Every row comes from one small tree of marks. The marks that hang from a mark follow it in brackets, in alphabetical order. Every link used is in the known rows. Which tree was each row made from?
Known rows:
tusub(bebutol duli pugip(fifo pini)): [-0.93  2.48 -1.44  2.02  3.32 -0.10 -3.44 -2.29  0.63 -0.68 -0.99 -0.09
  1.54 -1.40 -0.42  2.75 -2.13  0.09 -0.31  1.05]
fifo(pugip tusub(bebutol(duli))): [-1.14 -0.22  3.32 -1.32 -0.45  0.31  2.65 -2.64  0.79 -0.05  2.85  0.33
 -0.27  1.70  1.71 -0.28  1.04  1.49  0.75  3.11]
pini(pugip(fifo(tusub(duli)))): [-1.94 -0.27 -0.95  0.26 -1.13  2.69  2.30  0.98  2.22  2.01  1.96  1.21
 -2.61  0.19 -6.19  1.43 -2.96 -1.54 -3.61  1.38]
pugip(fifo(tusub)): [-0.72 -3.39  2.77 -2.68 -2.51  0.20  0.27  2.96  2.32  2.79 -0.02  2.43
  0.77  0.86 -2.15  0.25 -1.02  0.98 -2.09 -1.50]
fifo(pugip(pini) tusub): [ 2.80 -1.39 -0.42 -1.43 -5.28 -2.19 -2.36  2.65 -1.62 -2.33  1.06  1.06
  0.24 -0.32  2.55 -0.34 -0.73 -1.59 -1.32  2.67]
fifo(pugip tusub): [ 2.47 -3.20  2.68 -3.44 -4.28 -2.48  0.20  2.28 -2.60 -0.39  0.62  2.19
 -0.58  1.51  0.33 -0.30  0.54  0.53 -1.47  1.50]
tusub(duli): [ 1.18  1.25  1.10  0.70  1.56 -1.08  2.32  0.52 -1.38 -2.32 -1.53  0.96
 -0.91 -1.09 -3.08 -2.08  0.46 -2.12 -0.48 -0.68]
pini(pugip): [ 2.39 -1.70 -1.59 -0.21 -2.86  1.19 -2.17  4.76 -1.40 -2.58 -1.83  0.60
 -2.40 -1.67 -3.67  1.72 -1.33 -2.25 -2.29 -2.15]
fifo(tusub(bebutol duli pugip(pini))): [ 0.09  2.98 -0.15  1.24  1.59  0.95  1.38 -3.49  1.21 -1.82  2.37  0.39
  1.52  0.74 -0.78  1.15 -0.92  0.40 -2.90  3.43]
bebutol(tusub): [ 2.24 -0.91  0.39  0.22 -0.35  0.99  0.63  3.18  0.09 -0.53 -0.11 -0.55
 -0.02 -0.91  0.25 -0.34  1.66 -2.51  2.48 -1.99]
duli(bebutol(tusub(pugip))): [ 3.00 -2.01 -2.54 -0.03  0.45 -0.54 -0.01  1.39 -1.65 -0.34 -0.32 -1.47
 -0.59  1.53  1.98 -1.18  3.44  0.56  1.28 -2.35]
bebutol(tusub(duli pugip)): [ 0.64  0.99 -0.25  0.41  2.50 -1.63  2.76 -0.24 -2.95 -0.13  0.88 -0.99
 -0.49  0.84  0.05 -0.65  2.04 -1.33  1.89  1.02]
fifo(pugip(pini) tusub(bebutol duli)): [ 1.65  3.18 -0.26  1.46  0.30  0.94  0.53 -3.36  1.17 -2.96  2.90  0.34
  0.22 -0.55  0.36  0.99 -0.59 -1.83 -0.99  4.63]
duli(tusub(bebutol)): [ 2.77  1.53  3.00  0.93  0.80  4.93  0.27 -0.83  1.09 -0.25 -2.65 -0.08
  0.23 -2.74 -2.24  0.11  0.68 -1.40  1.50 -4.23]
bebutol(duli tusub(pugip(fifo))): [-3.62 -1.68  0.18 -0.66  1.06 -1.81  0.69  0.84 -0.29  3.68  0.80 -1.79
 -0.24  1.16  3.13 -0.52  1.06  0.97  4.51 -0.13]
duli(tusub(bebutol pugip)): [ 2.48  0.22  2.96 -0.54  0.54  2.20 -0.61 -1.20 -2.33  0.46 -2.93 -0.12
  0.55 -0.78 -1.14  1.38  0.85  1.04  0.47 -3.36]
fifo(tusub(duli pugip)): [-0.54 -0.39  2.48 -2.01 -0.01 -2.39  4.05 -0.55 -2.53  0.43  1.23  1.68
 -0.18  2.78 -2.49 -1.16  0.59  1.48 -3.17  2.19]
duli(bebutol tusub): [ 3.88  0.12 -0.43  0.92 -0.89  2.75  1.44  0.55  0.31 -0.62 -2.94 -0.59
 -2.16 -1.93 -1.48 -4.06  2.19 -1.44  0.55 -5.64]
bebutol(duli(tusub)): [-0.51  1.61  1.90  0.69 -0.58  1.49  3.83  0.04 -0.69  0.15 -1.65 -1.19
 -1.79 -2.22 -0.01 -4.87  1.52 -1.97  3.16 -2.83]
pugip(fifo(tusub(duli(bebutol))) pini): [-0.55  1.69 -3.48  2.47  0.18  1.46  1.64 -1.37  5.17 -0.20  1.68  0.05
 -0.71 -0.54 -1.22 -3.04 -0.73 -1.54 -2.35  0.53]
pini(pugip(fifo(tusub))): [-0.61 -3.52 -0.40 -1.66 -4.19  2.68 -0.88  4.25  2.29  1.98  0.71  1.58
 -1.68  0.12 -4.28  2.73 -3.25 -0.20 -3.64 -0.52]

Write each row's tree:
[ 1.21 -0.08  0.21 -0.69 -1.34  0.68 -1.96 -0.44  1.15 -1.57  1.30  0.87
  2.75  0.76  0.90  2.43 -1.05  1.84 -2.82  1.49] | fifo(tusub(bebutol pugip(pini)))
[ 0.99 -1.68 -0.45 -1.83 -4.01 -2.54 -1.46  2.52 -1.37 -1.45  0.30  1.10
  1.57  0.85  1.21 -0.12 -0.79  0.82 -3.20  1.39] | fifo(tusub(pugip(pini)))
[-0.80  1.57  0.11  0.64 -1.28  0.56  0.32 -2.39  2.04 -2.12  3.45 -0.77
  0.33 -0.05  3.86 -0.40 -0.07 -0.23  1.17  4.26] | fifo(pugip(pini) tusub(bebutol(duli)))
[-3.26  0.83 -1.13  1.17  1.64 -0.66 -3.58 -1.53  1.82 -0.14 -0.74 -1.09
  1.52 -0.99  2.94  1.37 -1.20  1.48  1.73  0.62] | tusub(bebutol(duli) pugip(fifo pini))
[-3.91  1.61  0.15  1.43  0.37  3.25  0.27 -1.98  7.00  0.89  2.63 -0.34
  1.37 -0.89  1.55  0.28 -1.54  0.02  0.47  1.58] | pugip(fifo(tusub(bebutol(duli))) pini)
[ 0.81  2.97 -3.32  2.45  1.13 -1.35  0.41 -0.06 -1.75 -2.10  1.48 -1.87
  0.29 -0.86  1.85 -0.66  0.68 -3.28  1.98  2.43] | bebutol(tusub(duli pugip(pini)))
[-3.52 -0.95  2.22 -0.93  2.81 -0.61 -1.34 -1.75  0.36  2.02 -1.30 -0.12
  0.94  0.87  0.93  1.59 -0.07  3.51  1.68 -0.71] | tusub(bebutol(duli) pugip(fifo))
[-0.30  1.21  2.90 -0.76  2.75  0.75  3.84 -3.39  0.10  0.02  2.13  1.43
  0.90  2.51 -2.79  1.38  0.42  2.27 -2.90  2.28] | fifo(tusub(bebutol duli pugip))
[-1.28  1.84 -3.27  2.11  1.79 -1.09 -1.36  0.19 -0.14  0.88  1.00 -1.73
  0.71 -1.06  1.79  0.63 -0.66 -2.30  2.33  1.57] | bebutol(tusub(duli pugip(fifo pini)))
[-1.44 -1.08  1.18 -1.20  1.60 -3.40 -0.64  0.26 -3.03  1.38 -2.30  1.27
 -0.42  0.72 -2.29  0.48 -0.75  1.07 -0.52 -0.26] | tusub(duli pugip(fifo))
[ 1.77  0.31 -1.67  0.55  2.38 -2.37  1.73 -1.23 -2.88 -2.02 -1.56  0.29
 -1.67  1.46 -1.66 -2.90  2.29  0.89 -1.47 -0.98] | tusub(duli(bebutol) pugip)
[ 0.77  1.47  1.76  0.60  4.01 -0.26  0.83 -2.78 -2.12 -1.72 -1.22  0.88
  0.44  0.56 -2.32  1.63  0.82  1.15 -0.90  0.22] | tusub(bebutol duli pugip)
[-1.57 -0.46  0.20 -0.36  0.82 -1.98  2.44  0.60 -2.13  0.69  1.23 -2.05
 -0.47  1.25  3.35 -1.76  2.69  0.38  4.02  0.46] | bebutol(duli tusub(pugip))
[ 0.15 -2.26 -1.30 -0.90 -2.31 -3.36 -6.21  3.50 -1.86 -0.03 -3.03  0.69
  1.42 -1.38  1.46  1.33 -2.19  0.41 -0.46 -1.26] | tusub(pugip(fifo pini))
[-4.09 -0.45  0.16  0.56 -0.25  5.55  1.45 -0.67  5.82  2.37  2.91 -0.05
 -1.43  0.47 -2.79  2.66 -2.31  0.94 -1.60  0.72] | pini(pugip(fifo(tusub(bebutol(duli)))))
[-2.52 -0.44  3.29 -1.78  1.16  0.26  3.37 -2.62  0.99  0.80  2.34  0.47
  1.01  2.75  0.69  0.05  0.85  3.70 -0.77  1.87] | fifo(tusub(bebutol(duli) pugip))
[ 0.95 -2.68 -2.24 -0.26  0.55 -0.40 -1.66  1.47  0.20  2.67 -0.61 -1.25
 -0.39  1.26  1.65  0.07  2.01  1.49  2.00 -2.82] | duli(bebutol(tusub(pugip(fifo))))
[-0.38 -1.65 -0.46 -0.88 -3.64  0.25 -2.21  3.24  3.49  0.75  0.38  1.42
  1.56 -1.15  0.08  0.28 -2.59 -0.75 -1.99 -0.27] | pugip(fifo(tusub) pini)
[-1.33  1.37 -3.02  1.60 -0.22 -1.63  0.11  0.84 -0.98 -1.30  1.76 -3.05
  0.40 -0.54  5.42 -2.04  1.47 -1.72  4.17  1.66] | bebutol(duli tusub(pugip(pini)))
[ 3.76  1.02 -3.55  1.58 -2.22  0.43 -2.13  0.36 -1.75 -2.00 -3.10 -1.55
 -0.85 -1.88  1.71 -3.19  1.12 -1.18  0.26 -3.48] | duli(bebutol tusub(pugip(pini)))
[-1.39  0.01  2.01 -0.34  2.34 -1.00  0.43 -1.78 -1.03 -0.98 -0.68 -0.38
  0.69  0.89  1.17  0.34  1.39  2.47  1.34 -0.14] | tusub(bebutol(duli) pugip)
[ 0.93  1.32  0.00  1.06 -0.12  2.46 -4.88 -1.05  0.50  1.49 -2.90 -0.33
  1.46 -2.77  0.65  2.32 -1.98 -0.04  1.35 -2.67] | duli(tusub(bebutol pugip(fifo pini)))
[-1.28 -0.10  0.05  0.23  2.81 -1.29  1.00 -0.27 -1.21  2.82  0.40 -0.71
 -0.22  0.72 -0.03  0.75  0.57 -0.46  2.36  0.41] | bebutol(tusub(duli pugip(fifo)))
[ 0.78 -0.40 -1.01 -0.20 -2.97 -0.52 -4.26  1.85 -1.97  1.61 -3.65 -0.21
  0.33 -2.59  0.97 -0.16 -1.89 -1.15  1.06 -3.01] | duli(tusub(pugip(fifo pini)))
[-0.33 -0.65 -1.53  0.11  2.65 -2.57 -0.18 -1.28 -1.29  0.76 -2.05  0.43
 -1.58  1.20 -1.78 -1.43  0.82  1.66 -1.11 -1.73] | tusub(duli(bebutol) pugip(fifo))
